Known rows, with every way that one mark hangs from another
W[L[A[S[Q]]] U[J]]: [ 0.01  0.35 -0.10  0.07 -0.48  0.08  0.01 -0.46 -0.13 -0.13 -0.03  0.35
 -0.04 -0.29 -0.01 -0.11  0.01  0.41 -0.20 -0.40]
F[Q[S[A]]]: [-0.04  0.03  0.14  0.17  0.00  0.01  0.12  0.14  0.16  0.31 -0.13  0.10
 -0.16  0.05 -0.16  0.04 -0.05  0.42  0.22 -0.15]
U[J]: [ 0.03  0.02  0.12 -0.10 -0.05  0.00  0.04 -0.30 -0.01  0.05  0.04 -0.04
 -0.04 -0.07  0.02 -0.07  0.02  0.28 -0.11 -0.25]
Q[F S[A[L[W[U[J]]]]]]: [-0.04 -0.05  0.23  0.00  0.61 -0.01  0.16  0.01  0.23  0.18 -0.04  0.03
 -0.02  0.12 -0.10 -0.02  0.03  0.48  0.37  0.10]
L[A[S] W[U[J]]]: [-0.01 -0.22  0.34 -0.06 -0.05 -0.08  0.30  0.05 -0.01 -0.06  0.09  0.32
  0.12 -0.04 -0.17 -0.12  0.04  0.23 -0.08 -0.22]
F[Q[S[A[L[W[U]]]]]]: [-0.06  0.06  0.05  0.19  0.08  0.05  0.22  0.21  0.17  0.22 -0.05  0.24
 -0.10  0.04 -0.18 -0.03 -0.05  0.41  0.19  0.00]
L[A W[U[J]]]: [-0.02 -0.25  0.16 -0.09 -0.12 -0.07  0.18  0.13 -0.08  0.02  0.10  0.30
  0.16 -0.03 -0.22 -0.12  0.09  0.09 -0.20 -0.20]
U[W[L[A]]]: [-0.05 -0.02 -0.34  0.09 -0.15  0.02 -0.02 -0.13  0.05 -0.10  0.05 -0.01
 -0.08  0.00  0.00 -0.06 -0.06  0.24  0.04 -0.30]
F[Q[S[A[L]]]]: [-0.05  0.07  0.08  0.19  0.03  0.04  0.14  0.15  0.21  0.24 -0.08  0.14
 -0.14  0.06 -0.17  0.03 -0.06  0.45  0.26 -0.07]
U[J W[L[A[S[Q[F]]]]]]: [-0.04  0.06 -0.15 -0.01 -0.07 -0.01  0.07 -0.48  0.11 -0.10  0.01  0.02
 -0.19 -0.07  0.00 -0.09 -0.06  0.62  0.07 -0.60]
C[B[F[Q[S[A]]]]]: [ 0.01 -0.33  0.37  0.00 -0.16 -0.03 -0.14 -0.06  0.08  0.10 -0.09  0.24
 -0.13  0.16 -0.18  0.11  0.01  0.24  0.23  0.15]
A[L[W[U[J]]] S]: [-0.02  0.12  0.05  0.07  0.31  0.11  0.39 -0.01  0.21 -0.31  0.17  0.30
  0.05 -0.03  0.01 -0.15 -0.08  0.27  0.17  0.25]
B[C F]: [ 0.02  0.00  0.52 -0.05 -0.01  0.02  0.13  0.15 -0.07 -0.16  0.09  0.12
 -0.16 -0.01  0.10  0.01  0.09 -0.03  0.33  0.00]
A[L[W[U]] S]: [-0.03  0.12  0.00  0.11  0.33  0.11  0.37  0.09  0.21 -0.33  0.15  0.31
  0.06  0.00  0.00 -0.13 -0.08  0.18  0.20  0.35]
B[F]: [ 0.00 -0.21  0.36 -0.01  0.04 -0.01  0.18  0.05 -0.01 -0.02  0.01 -0.05
 -0.18 -0.18 -0.04 -0.01  0.01 -0.03  0.15  0.00]
L[W]: [-0.01 -0.16 -0.05 -0.04  0.27 -0.04  0.08  0.33  0.04 -0.03  0.04  0.16
  0.06  0.10 -0.09 -0.10 -0.01 -0.10  0.03  0.21]
A[L[W]]: [-0.03  0.02 -0.21  0.03  0.28  0.08  0.13  0.27  0.18 -0.18  0.16  0.21
  0.08  0.08 -0.10 -0.10 -0.03 -0.02  0.15  0.39]
U[J W[L]]: [-0.02  0.10 -0.31  0.01 -0.06  0.05  0.02 -0.45  0.04 -0.09  0.09 -0.09
 -0.16 -0.08  0.10 -0.16 -0.07  0.49 -0.06 -0.43]
F[Q]: [-0.04  0.03 -0.05  0.14 -0.07  0.05  0.05  0.11  0.00  0.16 -0.09  0.14
 -0.20 -0.05 -0.13  0.03 -0.09  0.13  0.07 -0.16]
S[A[L[W[U[J]]]] Q[F]]: [-0.13  0.19  0.06 -0.01  0.29 -0.01  0.19 -0.15  0.31 -0.12 -0.15  0.42
  0.10  0.06 -0.21  0.05  0.12  0.49  0.25  0.08]

Rows
[-0.03 -0.05  0.22  0.03  0.59 -0.03  0.08  0.05  0.27  0.19 -0.08 -0.06
 -0.05  0.17 -0.09  0.07  0.02  0.43  0.47  0.12] => Q[F S[A[L]]]
[ 0.03 -0.34  0.27  0.01 -0.15 -0.01 -0.15 -0.02  0.05  0.09 -0.06  0.22
 -0.18  0.13 -0.16  0.08 -0.02  0.15  0.21  0.15] => C[B[F[Q[S]]]]
[-0.02  0.06  0.56  0.08  0.02  0.06  0.23  0.25  0.10 -0.01  0.05  0.23
 -0.26  0.04 -0.03  0.02  0.05  0.28  0.53 -0.02] => B[C F[Q[S[A[L]]]]]
[ 0.02  0.39 -0.31  0.07 -0.27  0.15 -0.09 -0.41 -0.23 -0.10  0.03  0.20
 -0.06 -0.30  0.11 -0.17 -0.02  0.22 -0.30 -0.16] => W[L U[J]]
[-0.02 -0.10  0.33 -0.02 -0.14 -0.11  0.12 -0.07  0.13 -0.03 -0.11  0.20
 -0.01  0.01 -0.18  0.11  0.03  0.26  0.19 -0.33] => L[A[S[Q[F]]]]
[-0.02  0.00 -0.22 -0.01 -0.20  0.01  0.02 -0.43  0.03 -0.06  0.10 -0.05
 -0.12 -0.08  0.02 -0.13 -0.04  0.51 -0.07 -0.56] => U[J W[L[A]]]
[ 0.02  0.28 -0.06  0.06 -0.43  0.09  0.00 -0.44 -0.18 -0.11  0.02  0.27
 -0.03 -0.29  0.02 -0.13 -0.01  0.35 -0.22 -0.37] => W[L[A[S]] U[J]]
[-0.04 -0.27  0.10 -0.04 -0.09 -0.07  0.16  0.27 -0.08 -0.01  0.08  0.32
  0.17  0.00 -0.23 -0.09  0.08 -0.04 -0.15 -0.07] => L[A W[U]]
[ 0.00  0.31 -0.08  0.06 -0.34  0.07 -0.01 -0.46 -0.14 -0.11 -0.05  0.33
 -0.09 -0.28 -0.02 -0.09  0.00  0.40 -0.14 -0.40] => W[L[A[S[Q[F]]]] U[J]]
[-0.03 -0.13  0.22  0.00 -0.10 -0.09  0.31  0.18  0.07 -0.12  0.00  0.45
  0.13 -0.01 -0.22 -0.05  0.05  0.17 -0.01 -0.14] => L[A[S[Q]] W[U]]
[-0.07  0.03 -0.27  0.09 -0.02  0.00  0.04 -0.18  0.13 -0.15 -0.03  0.06
 -0.15  0.00 -0.02 -0.02 -0.08  0.35  0.18 -0.35] => U[W[L[A[S[Q[F]]]]]]
[ 0.00 -0.05  0.31  0.00 -0.31 -0.10  0.14 -0.06  0.14 -0.05 -0.08  0.21
  0.02  0.01 -0.17  0.09  0.04  0.27  0.13 -0.33] => L[A[S[Q]]]
[-0.04  0.26  0.02  0.10  0.30  0.08  0.26 -0.12  0.35 -0.30 -0.04  0.28
 -0.10  0.01 -0.04  0.05 -0.07  0.34  0.43  0.15] => A[L S[Q[F]]]
[ 0.00  0.26 -0.14  0.14 -0.39  0.09 -0.03 -0.23 -0.17 -0.14  0.00  0.30
  0.00 -0.24  0.01 -0.07 -0.03  0.17 -0.14 -0.19] => W[L[A[S]] U]
[-0.02 -0.25  0.28 -0.06  0.14 -0.14  0.19  0.26  0.17 -0.06 -0.07  0.35
  0.04  0.11 -0.27  0.01  0.02  0.16  0.22 -0.13] => L[A[S[Q[F]]] W]
[-0.05  0.02  0.06  0.18  0.12  0.03  0.17  0.26  0.22  0.24 -0.07  0.20
 -0.12  0.09 -0.19  0.00 -0.06  0.41  0.27  0.00] => F[Q[S[A[L[W]]]]]
[-0.10  0.13  0.19 -0.02  0.16 -0.09  0.03 -0.19  0.24  0.02 -0.29  0.24
  0.04  0.08 -0.17  0.17  0.12  0.40  0.25 -0.10] => S[A Q[F]]
[-0.01  0.14  0.19  0.04  0.21 -0.03  0.18 -0.15  0.19 -0.13 -0.17  0.17
 -0.13  0.01 -0.01  0.08 -0.05  0.29  0.30 -0.10] => A[S[Q[F]]]
[-0.02  0.09 -0.16  0.01 -0.22 -0.01  0.10 -0.48  0.12 -0.12  0.04  0.03
 -0.15 -0.07  0.01 -0.11 -0.04  0.62  0.01 -0.60] => U[J W[L[A[S[Q]]]]]
